Each row was made from one path, in order. Every step used is in the known rows, and no mark comes twice. Write each row's path.
Known rows
rapa-zuvori-dapo-vufir-tavad: [-12 -13  -5  -7   1   6  -3  -2  -9  -8  13   3   4  -7   0   2  -4  -3
  -2   5  -1   0   1  17  10  -1   6  -3  -9   3  -1  -1   9   4  -7  -3
 -12   0 -14   0   6  -7  10]
rafut-vufir-dapo-bina: [ 18   6   0   3   4  -2   2   5  -4   2 -17 -11  11  -6   2  -4  -3  -7
   0 -12  -4  -2   8   4 -12   8  -1   7  21  -4   1  -4   2  12  12  -5
  39  -6   2  20  -2   5   2]
tavad-zuvori-dapo-bina: [ -1  -5   1   0  -2  -5  -3  -1  -7  -5   4  -4   4   4   3   0  -2  -1
  -2   0  -2  -1  -3  -1  -9  -3   1  -7 -16   2   2 -17   1  -4  -2   2
  29   3  -2   5  13   7   8]
rapa-zuvori-dapo-bina-tavad-vufir: [-11  -9   0 -10  -1   4  -5  -1 -10  -8   7   5   0  -7   2   3   1  -1
  -4   5   1   1  -7  16  -5   0   6   6  -7   2   0   0   4   3  -3  -1
   1  -3 -11  -1  -2   5   1]
bina-rapa-zuvori-dapo-vufir-tavad: [ -5  -9  -4  12  -2   3   2  -1  -5  -2  15  -5   6  -4  -7  -1   2  -2
   1  13   2   0   0   2  -4  -7   2   1  -6   8   4  -5   7  -1 -10  -2
 -11  -5   0   2  -4  -9   7]
rafut-vufir-tavad: [  2   0  -4  10   3   0   7   3  -5   5  -5  -5   8  -7   0  -3   1  -4
   3 -11  -5  -2  15   6   7   3  -6  -3  12  -3   0  -1   6   9   9  -2
  15  -5   4  12  -5 -13   3]
vufir-dapo-bina-rapa-zuvori: [ 14  -2   2   0   3  -2  -7   5  -1   0  -6  -9   5  -2  -1   0  -1  -9
  -1   1   0  -3  -3   2 -18   2   4   1   8   0   2  -5  -2   5   3  -7
  11  -7   2   8  -3  13   8]
feno-rafut: [ 10  -4 -26   4  -3  -1  -4   4  -5   6   5   0  -6  -2   2  -3   5   0
   2  10   2   2   0  -2  16  12  -4   4 -17   2   2   2   6   2   6  -8
  12   8 -16   6  -5  -4  12]
bina-tavad-lirod: [ -9  -3  12  -2  -1  -2  -1  -1   9   3   4   4  -3   8  -2  -1   0  -5
   1  -1   7   2   2   0  -3  -5  -4   4   2  -2  -3   5   1   4   5   0
 -16   0  20   1 -15  -3  -8]
dapo-zuvori: [-11  -4 -12   1   2   1  -7   2  -5   5   7  -4   7   9   2  -4  -5   6
  -1  -1  -2  -5   0  -1   9   0  -1   6 -13   7   7   0   5   0  -7  -7
  -3   1  -9   4  -2  -9  -2]
vufir-tavad: [ -9  -7  -7  12   1   0  -2   2  -2   7   5   1   2   2   0   1   3  -4
   3  -5  -3  -2  11   8  14   0  -5 -16  -3  -1  -3   3   1   1   2  -3
 -22  -3   3  -3  -4 -11  10]
bina-tavad-zuvori-dapo: [ -6  -7   8   3  -1  -3  -4   1   2   2  -1   4   1   8   1  -4  -5  -4
   0   7   5   2  -7   1  -5  -8  -2  -7 -12  -3   0 -12   2  -5   4   2
  -1   5  15  -4  -3   2   0]
bina-tavad: [ -3   0   0   7  -2   1  -4  -1   2   9  -4   3   1   7  -2  -4  -2  -2
   2   6   4   1  -2   0   5  -3  -4   0  -3  -3  -3   3   3   0   5  -1
 -17   2  15   2 -15  -2  -3]
lirod-dapo: [  8   8  -9  -1   2  -4  -3   0  -2   8  -6   5   6   8  -2  -3  -6   5
   3  -4  -3   2   9  -9   4   2   3  -5  -9  -1  -5   9  -5  -2   4   5
  16   0 -12 -13   1   5  -7]
rafut-rapa-lirod-dapo-vufir: [  5  17  -5   6  -2   2  11  -2   0   2  -6   1  -5  -3  -1  -1  -4   7
   0   2   0   0  -5   2  -1   7  -4  -8  -3  -4   2  -6   4   9   2   5
  16   1  -8 -11   8  -4  -8]
dapo-vufir-rafut-rapa: [  6   3  -4  -4   2   6   6  -5   3   3  -1  -2   1  -3   0  -2   1   2
   0   3  -4  -2   1 -13  24  -2  -4   9  10   2  -1   5   2  -5  -8  -2
 -24  10   5  13   7 -11   7]
vufir-rafut-rapa-zuvori: [ -2   3  -8 -10   4   6   3  -3  -4 -15   5   6  -4  -4   0   0   7   8
  -1   6   6  -1  -7  -6   7  -1  -9   2   1  -6  -1   4  -2  -4  -5   0
  -8   2  -9  -6   2 -14  -4]
rapa-lirod-dapo: [ -2  17   0  -2  -3  -2   0   2   1  -5   0   5  -4  12   0   1  -4   0
   2  -6   0  -2   8   1   2   8  -1  -6  -9  -4  -1   2   3   5   3   1
  29  -3 -18  -7   6   4  -7]
vufir-tavad-lirod-dapo-bina: [ -9  -5  11  -2   2  -5   0   2   7   2   7   1  -4  -1   0   5   2  -2
   2 -14  -3  -1  13   3   2  -2   3 -12   6  -1  -2   7  -6   2   2   2
 -17  -7   5  -8  -1  -4   0]
vufir-rafut: [ -1   2 -10  -6   3   2  -3  -2   1 -10   5   4   0   9   0   0   7   1
   1  -1   3  -2   5 -13  17  -1  -9   7   2  -2  -4  10  -4 -10  -5  -3
 -11   4  -6   8   0  -8   0]
vufir-tavad-lirod-dapo: [-11  -6   8  -1   3  -5   1   3   6   3   8   4  -3   2   0   4   1  -4
   3 -13  -1   0  16   4   4  -3   0 -13   1  -2  -4   8  -5   2   4   2
 -17  -6   4 -12  -2  -8  -2]
rapa-zuvori: [ -8  -4  -8 -11   1   4  -6  -1 -15  -6  11   6   4  -6  -1  -2   0  -1
  -1   7   2  -3   1   8   6   2  -1   1 -14  -1  -3   2   9   8  -1  -5
   9  -3 -14  -4  -4  -8   3]
lirod-dapo-bina-tavad: [ 10  10   1  -1  -1  -3  -4   0   1   7 -11   1   0   0  -1  -1  -5   8
   1  -4  -4   1   0 -11  -5   1  10   0   3   0  -1   7  -9  -4   2   5
   5  -2   0  -8  -2  11  -6]
rafut-rapa-lirod-dapo: [  4  18  -6   7  -1   0  10  -1  -2  -1  -6   2  -4   0  -2   0  -3   9
   1   1   2   0  -5   4  -6   7  -7 -10  -6  -5   0  -5   3   9   5   5
  24  -2 -10 -14   5  -3 -11]
bina-rapa-zuvori-dapo-vufir: [ -3  -6  -7   9  -4   3   2  -3  -7  -3  14  -5   8  -3  -7  -2   1  -2
   1  15   2   0  -2  -2  -6  -6   2   6  -8   9   4  -4   9  -1 -10  -2
  -2  -4  -2   5  -4  -6   4]
vufir-tavad-zuvori-dapo-bina-rapa-lirod: [-12 -10   8   9  -2  -4   0   3   0  -4  10  -4  -2   0   0   4   2  -5
   1  -2  -2  -3   2   7  -5  -5   0 -21  -7   0   6 -15   1  -4  -2   0
  -2  -4   5  -3   8  -4  12]
bina-tavad-zuvori-dapo-vufir-rafut-rapa: [ -3  -6  11  -2   0   0   1  -1   6   1  -2   3  -2   3   1  -3  -4   0
  -1   9   5   2 -11  -3  -2  -9  -3  -5  -5  -3   2 -11   0  -8   0   3
 -13   9  19  -4   2  -2   1]

Write each row's path
[ -4  -2  -3   1  -1   5   7  -2  -8  -2  -2   3  -4 -13   0   1   1   7
  -3   9   4   3 -17  14 -12   3  -3  -2  -4  -1   1  -6   4   8   2   4
   3   0  -2 -13  -2  -2  -7] | rafut-rapa-zuvori-dapo-bina-tavad-vufir
[  0   3   9  -2  -4  -1  -3  -3   3  -1  -1  -7  -6  -3   0   2   3   1
   0  -4  -2  -2  -3  -3  -8   0   4   9  12   1   1   2  -3   3   0  -1
  -9  -4  17  13 -10   6  -1] | dapo-bina-tavad-lirod
[  0   5 -10  18  -7  -1   2  -4  -2 -10   3 -12   3   6  -2   4   2   2
  -2   1  -2   1  -2   5 -12   3   5   3  -1   7   5  -5   1   0  -8   1
   7  -4  -7  16   5   8   4] | zuvori-dapo-bina-rapa-lirod
[  0   3  11 -11   1  -5   2  -2   8   3   6   3  -1   4   0   1  -3  -3
   1 -11  -1   0  15  -9   3  -3   4   8   3   3  -5  10  -2   4   1   3
   4   0   3  -2   1   2  -9] | tavad-lirod-dapo-vufir
[ -6  -4   9  -2   0   0  -2   4   8  10  -8  13  -6   7   3  -2   6  -7
   1   3   5   3  -2  -4   8  -3  -9  11   4  -3  -4   9  -1 -10   5  -1
 -19   5  17  -2 -19   2 -10] | bina-tavad-vufir-rafut
[ -4  -4   0  -6   1   1   3   3   1   1  -4  11  -7  -5   6   4  12  -1
  -3  -1   1   2  -5   0   1   2  -9  14   5   0  -3   8  -2  -8   0   2
   4   4  -4  -4  -4   4 -10] | tavad-vufir-rafut-rapa-zuvori-dapo-bina
[  0  16   5  -9  -2   1   2   1   6  -5   0   5  -5  10   0   1  -4   0
   2  -5  -2  -3   8  -5  12   6   1   0   1  -3   0   4   2  -1  -4   0
  13   1 -15  -1  10   0  -3] | rapa-lirod-dapo-vufir-rafut
[ 14  -3  11  -3   3  -4 -10   6   4   4 -13  -5   2   2   3  -1  -4 -10
  -1  -3   0  -2  -5   2 -15   1   3  -5   8  -5   1  -9  -5   3   8  -6
   9  -1  12   5  -2  18   7] | vufir-dapo-bina-tavad-zuvori
[ 10   8   7  -5  -1  -4  -5   1   0   7 -10   2  -1  -1   0  -2  -5   8
   1  -3  -4   0  -1 -13  -7  -1   9  -2   0  -2   0   1  -9  -6   3   5
  13  -1   2 -11   2  12  -5] | lirod-dapo-bina-tavad-zuvori
[  8  -7 -12   2   0  -2   4   7  -2   3   4  -3  -6 -12   3  -2   6  -2
   2  -1   1   2   7   4  10  11  -4   4   1  -1   4   0   5   8  11  -7
  19   3  -9  10  -5 -12   9] | feno-rafut-vufir-tavad-lirod
[ -5  -5  -8   3   2   6   8  -3  -8  -4   5   0   1 -14  -1   0  -2   7
  -2   9   2   1  -9  15   0   1  -2 -11  -6  -1   1  -7   6   9  -1   2
  -7   0  -6 -11   7 -12   2] | rafut-rapa-zuvori-dapo-vufir-tavad
[ -3   1  -7   5  -2   4   7  -5   4  -9   2  -3   2   7   1   2  -2   1
  -2   1  -1   2  -1   6  11   1   0   2   1   4   0  -1   3  -4 -10   1
 -13   8  -9  12  15  -1   5] | zuvori-dapo-vufir-rafut-rapa-lirod
[ 12  11  -6  -1  -1  -3  -4  -1  -4   5  -9  -1   2   0  -1   0  -3   9
   1  -7  -6   0   5 -11  -2   3   9   0   1   1  -2   8  -8  -2   2   4
  15  -3  -9  -6   3  12  -4] | lirod-dapo-bina
[ -8  -5  -3  -2   2   5   9  -3  -5  -6   8   0  -2 -14  -1   2  -1   5
  -3   5   3   2  -8  16  -4   0  -1  -8  -4  -1   1  -6   5  11  -2   3
  -7  -1  -3 -12   6 -12  -1] | rafut-rapa-zuvori-dapo-vufir-tavad-lirod
[ -9  -7   9  -3   0   2   1   3   7   5  -6  14  -7   1   3   0   5  -3
  -1   7   7   5  -9   5  -1  -4  -7   8   2  -3  -3   6  -1  -7   4   2
 -19   5  11  -9 -13   1 -12] | bina-tavad-vufir-rafut-rapa-zuvori-dapo
[  3  15   6   2  -2  -1   8   0   0  -1  -7   0  -9  -4   0   0  -3   9
   0   3   3  -1 -13   1 -14   4  -3 -11  -3  -6   4 -14   1   6   5   6
  24  -1  -1 -17   6   0 -10] | rafut-rapa-lirod-dapo-bina-tavad-zuvori
[  6   0   4  -5   3  -3  -1   1   3  15  -4   5   4  -1   0  -2  -8   1
   3  -6  -8  -1  10  -9  14  -4   7  -9  -4   1  -2   4  -3  -6   0   4
  -4   4   0 -13   9   1   4] | lirod-dapo-vufir-tavad-zuvori
[ -3  -8   5  -5   0  -3  -1  -2  -2  -4   6   1   4   6   3  -1  -4  -4
  -2   2  -1  -1   1  -7   4  -7  -1  -3 -14   2   1 -14   2 -10  -6   0
  13   9   0   5  16   1   9] | tavad-zuvori-dapo-vufir-rafut
[ 16   0  -1   1   3  -3  -9   4   1   3 -12  -8   5   2   2   0  -2 -10
  -1  -6  -2  -3   0   4 -10   5   2  -2   7  -2  -1  -2  -3   6   7  -7
  12  -3   1  11   0  16   8] | vufir-dapo-bina
[-11  -8  14  -4   1  -3   0   3   4   0  12   1  -5  -6  -2   5   4  -3
   2  -9  -1  -1   9   2  -4  -5   4  -9   5   1   0   5  -5   1  -1   1
 -19 -10   5 -11  -2  -7   0] | vufir-tavad-lirod-dapo-bina-rapa-zuvori
[  3   1  -3  -7   1   5   1  -4   3   3   2  -1   3   2   1  -2   1  -2
   1   1  -5  -3   7 -14  29  -2  -2  13   9   3  -2   8   3  -7 -10  -5
 -24   9   4  19   5  -8  10] | dapo-vufir-rafut
[ 11   8  -1  -1  -1  -2  -3   0  -5   3  -3  -3   2  -5  -4  -1  -1   9
   1   0  -4  -1   0 -13 -10   0  10   4   0   4   1   4  -7  -2  -2   4
  16  -6  -8  -9  -1   9  -5] | lirod-dapo-bina-rapa-zuvori
[-2 -1 -6 12 -5  0 -2 -4  0 -6 -3 -8  3  5  0  3 -1  2 -2  0 -1  3 -5  9
 -6  2  6  2  0  4  1 -1 -2 -1 -3  1 -9  1  0 10  2  9  4] | zuvori-dapo-bina-tavad
[ -3   2  18  -9   2   0   3  -1  14   3  -2   6  -7   3  -1  -1  -2   1
   1  -1   6   3  -2  -8  -1  -7   0   5  10  -4  -2   7  -6  -3   3   5
 -24   3  19  -8  -8  -3 -12] | bina-tavad-lirod-dapo-vufir-rafut-rapa
[ 17   0   0   7   2  -4  -6   4   2   4 -10 -12   6   2  -1  -1   0 -10
   0  -1  -1  -2  -1  -1 -17   2   2   1  10   1   2  -4  -3   3   4  -6
  12  -5   6  11  -3  15   8] | vufir-dapo-bina-rapa
[  0   6  10 -11   1  -7  -1  -1   5  -2   4   0  -3   4   0   4   0   1
   0 -13  -1   0  11  -9  -9   0   5   6   4   2  -3   9  -7   4   1   4
  13  -5  -1  -3   0   6 -11] | tavad-lirod-dapo-bina
[ -3  -6  -6   7  -2   4   2  -3  -4  -7  15  -4   6  -1  -6  -1   4  -1
   0  15   4   0  -2  -5  -3  -7   0   9  -4   8   4  -2   5  -5 -13  -2
  -8  -2  -2   6  -3  -8   3] | bina-rapa-zuvori-dapo-vufir-rafut
[  0   0   9  -5  -3   3  -1   0   0   1  -7   1 -10 -12   3   2   8   4
  -2   2  -1  -1 -12  -3  -5   1   1  12  13  -1   2   3  -3  -2   0   0
  -9  -1  12   4 -11   6  -4] | dapo-bina-tavad-vufir-rafut-rapa-zuvori
[  1   6 -12  -2   3   4   4  -3   1  -9   0   2  -3   2   0  -1   6   7
   0   3   4   0  -4 -11  10   0 -12   2   5  -5  -2   5  -4  -7  -3   1
  -9   4  -4  -1   2 -12  -5] | vufir-rafut-rapa
[ 11  -3  12  -4   3  -3  -8   5   8   2 -12  -6   0   3   2   1  -3 -11
  -1  -7   1  -1  -2   5 -15   2   3   0  13  -3  -1  -2  -5   6   8  -5
   0  -4  13   9  -5  16   3] | vufir-dapo-bina-tavad-lirod
[ -2  -2  -3   8  -4   1   2  -2   3  -5  -6  -3  -2   2   2   4   3   4
  -3   0   0   5  -9   7  -8   1   2   5   6   3   1   0  -5  -6  -2   4
 -11   3   2   6   1   9  -2] | zuvori-dapo-bina-tavad-vufir-rafut-rapa
[ -2  -3 -10   4  -1   3   1  -5   3  -5   2  -3   6   9   1   1  -2  -1
  -1   0  -3   3   5   1  15  -1   2   6   0   6  -2   4   1  -7  -9   0
 -20   9  -7  16  12  -1   8] | zuvori-dapo-vufir-rafut
